Every row comes from one small tree of marks. Brackets hold a mark, then the marks that hang from it, in the order of their numbers. Every link used is in the known rows. Which tree was each row made from?
In the rows, 128 means zero.
Known rows:
[K573 K511]: [126 127 150 100 135  97 147 146 104 108 113 148 125 132 147 122 101 122
 115 132 129 126 134 119 121 120  90 105 120 131 146]
[K213 [K883 K275 K336]]: [131 106 128 111  85  94 136 145 144  66 130 134 126 122 108 119 126 113
 114 170 137 168 159 111 113  77 129 129 150 110 125]
[K336 K506 K883]: [124 129 150 104 158 110 114 122 119 144 113 113 117 120 119 141  91 108
  87 167 157 108 120 130 105 104 128 119 135 106 141]
[K336 K883]: [131 126 135 114 163  99 121 135 116  98 111 125 129 125 128 129 101 100
  98 155 151 100 127 125 105 112 124 121 140 126 151]
[K807 [K883 K275 [K336 K506]]]: [121 158 162  89 102 114 135 160 155 132  71 129 115 133 110 119 121 123
 102 155 149 189 154 115 112  62 126 128 158 110 120]
[K275 K864 [K883 K213 K336 K511 K807]]: [ 99 149 138 153 182  51 137 137 118  66   4 180 113 113 100  93 192 122
 173 164 104 210 138  88 127  95  97 116 145 133 154]
[K213 [K883 K807]]: [125 105 104 131 112  75 141 102 124 111 124 171 125 125 134 126 134 101
 111 141 133 155 125 123 111  79 134 123 144 111 136]
[K807 [K883 K213 K275 [K336 [K506 K804]]]]: [109 171 170  99 135 134 135 177 199 136  93 147 125 123 119 118 111 154
 133 181 154 197 162 115 118  31 109 125 163 105 123]
[K573 [K511 [K506 K336 K804] K883]]: [110 154 154 118 129 100 156 171 109 137  90 137 124 167 177 143 106 115
 145 149 142 134 134 127 112 100 102 123 111 120 138]
[K883 K213 K336 [K511 K506 K573] K807]: [ 70 154 125 102 159  63 142 143 166 102  16 140 137 117 117  95 133 118
 152 178 136 177 148  91  91  87 133 137 148 132  96]
[K883 K213 K275 [K336 K506]]: [106 134 167 112 136 127 132 160 173 123 120 138 123 108  99 115 112 136
 127 188 148 178 158 106 111  60 112 120 153 110 126]
[K336 K506 [K883 K213 K275 [K511 K573]]]: [113 144 154 101 165 151 108 132 196  44  52 114 134  95 108 120 100 119
 107 202 163 147 130 119  98 124 122 119 144 120 121]
[K506 [K804 K573]]: [119 125 122 115 157  85 121 140 145 150 157 126 131 119 173 131  89 155
 128 130 143 113 128 125 106 113 118 134 145 135 151]
[K511 K506 [K573 K804] [K883 K275 K336]]: [100 159 145 110  96  88 154 167 119  32  49 125 134 153 141 107 130 110
 105 172 166 179 162 109  84 117 155 137 135 145  94]
[K506 K336]: [126 124 126 139 149  94 129 160 129 135 134 137 135 126 148 142 113  94
 123 128 136 113 133 119 113 106 110 124 145 116 146]
[K573 [K511 [K506 K336] K883]]: [113 153 163 127 133  97 157 171  85 123  70 143 118 171 156 136 112  86
 131 144 138 143 138 124 108 116 111 123 114 124 136]
[K573 [K511 K883] [K804 [K506 K336]]]: [120 150 160 147 135 109 170 171 114  67  89 147 127 160 176 144  90 108
 121 132 129 157 138 137 114 117 107 105 123 123 164]
[K275 K864 [K883 [K336 K506] K511]]: [111 145 152 124 154  54 110 141  85 109  39 122  96 123  97 121 170 131
 137 167 115 179 132 102 124 130 112 118 133 113 141]
[K336 K506 [K883 K213 K511 K807]]: [106 137 163 119 188 124 129 101 168 131  49 151 123 104 107 121 112 121
 130 187 139 155 115 118 103  96 110 106 148 110 143]
[K275 K864 [K883 K213 [K511 K506] K807]]: [ 88 154 153 178 189  69 138 126  97 104  37 194 103 139 128 102 202 107
 158 149 118 185 128 101 114  76 121 120 133 124 135]
[K506 [K336 [K883 K511 K807]] [K804 K573]]: [118 135 116 125 166 103 126 114 190 132  51 116 137 102 164 136  84 123
 153 149 128 116 105 130 109 105 100 120 153 136 165]
[K807 [K883 [K336 K506]]]: [115 160 157  85 138  83 126 164 123 168  68 129 111 138 112 124 113 120
 106 154 143 176 147 118 112  81 131 130 153 106 123]
[K804 [K506 [K336 K883]] K573]: [114 137 120 142 175 100 108 153 158 118 121  99 125 122 161 150  58  94
 108 139 138  97 122 143 106  82 140 140 147 121 170]
[K807 [K883 K275 [K511 [K573 K804]]]]: [129 158 151 112 118 126 149 149 159  21  32 144 141 129 152 106 131 119
 101 137 153 171 144 119  98 143 126 115 154 144 109]
[K511 [K883 K275 K336]]: [124 134 139 106  98  96 146 154 135  55  75 130 132 141 117 107 134 124
 123 162 143 183 158 107 104 120 124 136 147 135 139]
[K807 K883]: [128 150 145 114 153  91 133 155 117 127  94 156 126 147 138 120 128 107
 102 120 145 148 140 124 109 102 129 131 150 124 140]
[K511 [K573 K804] [K883 K213 K336 K807]]: [ 97 157 120 125 161  71 163 151 142  32  14 173 148 126 129  98 125 113
 135 176 151 207 150 103  95 116 127 123 147 150 129]
[K213 [K883 [K275 K864] K807]]: [131 104 107 158 104  93 140  96 144  66 114 185 113 117 132 131 177 102
 115 134 128 177 130 119 122  46 114 118 133 113 137]
[K573 K511 [K804 K506]]: [115 133 162 125 133 104 162 149 115  88 134 146 124 139 175 130  83 135
 106 128 132 132 138 129 115  91 108  96 122 122 152]
[K275 K864 K883]: [124 138 125 162 164  59 115 146  66  79 101 159 108 132 130 121 174 103
 117 123 127 146 127 112 125 112 118 122 127 127 158]
[K883 K275 [K336 [K506 K804]] K511 K807]: [104 128 136  86  78 114 146 104 207 142  68 116 127 100 128 118 129 173
 149 167 129 180 135 103 115  66 100 114 154 112 124]
[K336 [K506 K804] [K883 K213]]: [115 142 158 114 190 128 114 142 165 150 137 131 126 109 131 138  83 138
 119 193 161 119 129 127 110  72 110 117 141 104 146]

Which tree is each row?
[107 137 103 147 144  96 134 125 168 115  89 126 134 121 150 142  94  83
 107 138 131 111 119 132 111  41 130 125 147 107 162] : [K804 [K506 [K336 [K883 K807]]]]
[107 164 192 154 180 121 141 158 147  94  52 187 108 148 125 115 183 114
 140 151 137 190 154 112 111  64 117 127 141 123 120] : [K807 [K883 K213 [K275 K864] [K511 K506]]]
[111 150 163 106 122  80 171 166 102  54  66 132 123 158 150 119  92 137
 120 155 128 180 153 120 111 116 113 109 125 132 153] : [K573 [K511 [K883 K336]] [K804 K506]]
[ 84 146 125  90 158  80 128 126 186 110  17 130 135  94 102 108 116 135
 145 185 134 192 134  97 100 104 116 123 152 122 114] : [K883 K213 [K336 K506] [K511 K573] K807]
[117 111 104 111 106  54 143 118 128 108  96 154 126 120 115 118 131 109
 126 158 126 175 141 110 113  68 130 125 149 111 131] : [K213 [K883 K336 K807]]
[108 127 145 138 171 103 151 116 165 112  76 176 136 111 126 105 139 129
 155 149 125 166 131 107 107 108 103 114 154 129 144] : [K883 K213 K511 K807]
[ 87 162 175 130 165  68 132 174  98 104  54 142 116 141 107  91 152 118
 157 185 127 176 158  93 104 108 136 131 151 119 122] : [K275 [K883 K213 K336 [K511 K506]]]
[ 94 141 118  96 136  78 123 138 146 116  94 104 139 129 165 125 118 141
 128 150 151 112 132 113  91 130 139 140 135 126 103] : [K883 [K511 [K506 K804] K573]]
[111 135 141  87 106 111 121 144 185 155 135  98 120 106 142 129  80 171
 128 165 149 156 142 118 110  73 116 132 152 122 131] : [K883 K275 [K336 [K506 [K804 K573]]]]
[106 130  94 107 135  75 134 103 157  76  40 134 144 107 141 110 132 120
 120 132 133 147 118 109  98 144 122 127 143 140 123] : [K883 [K511 K573] K807]
[122 136 136 111 149 104 137 166 153 145 123 129 130 120 183 145  61 134
 147 131 127 113 124 131 124 106  77 113 127 135 158] : [K506 K336 [K804 [K573 K511]]]
[103 138 146 116 148  93 142  96 123 131  44 132 121 133 133 116 129 104
 121 157 140 121 118 116  94  94 135 124 137 122 127] : [K336 [K883 [K511 K506] K807]]
[123 136 158 144 149 132 145 155 148  50 108 173 132 138 125 108 139 119
 129 161 152 181 151 115 105 116 123 131 148 134 147] : [K511 [K883 K213 K275]]
[ 99 154 124 158 180  46 135 148 107  76  41 190 114 119 104  98 181 110
 156 157 115 202 141  93 130  54 104 118 141 131 157] : [K275 K864 [K883 K213 K336 K807]]
[ 96 155 149 172 133 127 163 148 163 105  74 185 131 150 140 117 150  82
 147 156 149 188 146 114 100  47 129 135 146 122 129] : [K511 [K506 K336] [K883 K213 K275 K807]]
[118 113 121 127  90  82 133 103 151 106  88 158 101 109 100 135 160 115
 119 170 127 207 136 110 123  24 116 118 132  98 125] : [K213 [K883 [K275 K864] [K336 K506] K807]]
[121 133 127 148 122 134 125 151 182  70 122 108 134 123 149 145  89  90
  98 148 143 108 136 135 111  50 129 127 148 109 155] : [K804 [K506 [K336 [K883 K275]]]]
[101 147 139 117 195 121 116 111 187 170 103 146 119  98 145 132  70 143
 131 177 156 138 112 131 105  53 113 121 147 122 158] : [K336 [K506 [K804 K573]] [K883 K213 K807]]
[107 150 123 181 188  71 133 132 105  80  71 208 112 119 126 106 187 101
 141 136 123 183 126 103 128  66 108 116 137 129 163] : [K275 K864 [K883 K213 K807]]
[101 146 177 120 193 113 130 145 156 130  98 132 130 129 142 122 110 136
 145 193 151 115 136 118  98  93 121 124 143 115 131] : [K336 [K883 K213 [K511 [K506 K804]]]]
[ 93 141 151  91 147  65 129 151 144 171  94  97 120 130 154 119  98 166
 156 160 130 136 142 109  97 111 131 141 149 131 121] : [K883 K336 [K511 [K506 [K804 K573]]]]
[121 123 149 162 178 118 129 153 155  70 129 183 121 114 125 123 161 120
 132 148 139 163 148 110 121  65  95 118 135 128 146] : [K883 K213 [K275 K864]]
[111 141 160 122 136  99 148 170 103 155 112 141 120 147 159 140 100  90
 126 137 134 115 138 123 113  82 102 114 116 115 128] : [K573 [K511 [K506 K336]]]
[111 132 153 119 138 113 139 172 172  79 115 150 135 113 111 104 124 131
 136 173 140 173 167 100 112  67 107 122 156 127 136] : [K883 K213 K275 K336]
[131 134 123 127 158 107 123 156 156 124 123 113 142 118 157 149  88 107
 124 156 148  84 126 130 113  86 103 121 141 114 158] : [K506 [K336 K883] K804]
[107 142 106 153 140  88 135 171 156  72 124 120 146 123 176 145  86  99
  99 127 148 115 137 128 103  95 139 125 144 119 132] : [K511 [K573 [K804 [K506 K336]]]]
[102 139 110 131 138  81 134 149 139  59 129 124 142 126 171 131  92 122
  85 128 152 123 136 124  97 108 150 127 138 127 129] : [K511 [K573 [K804 K506]]]
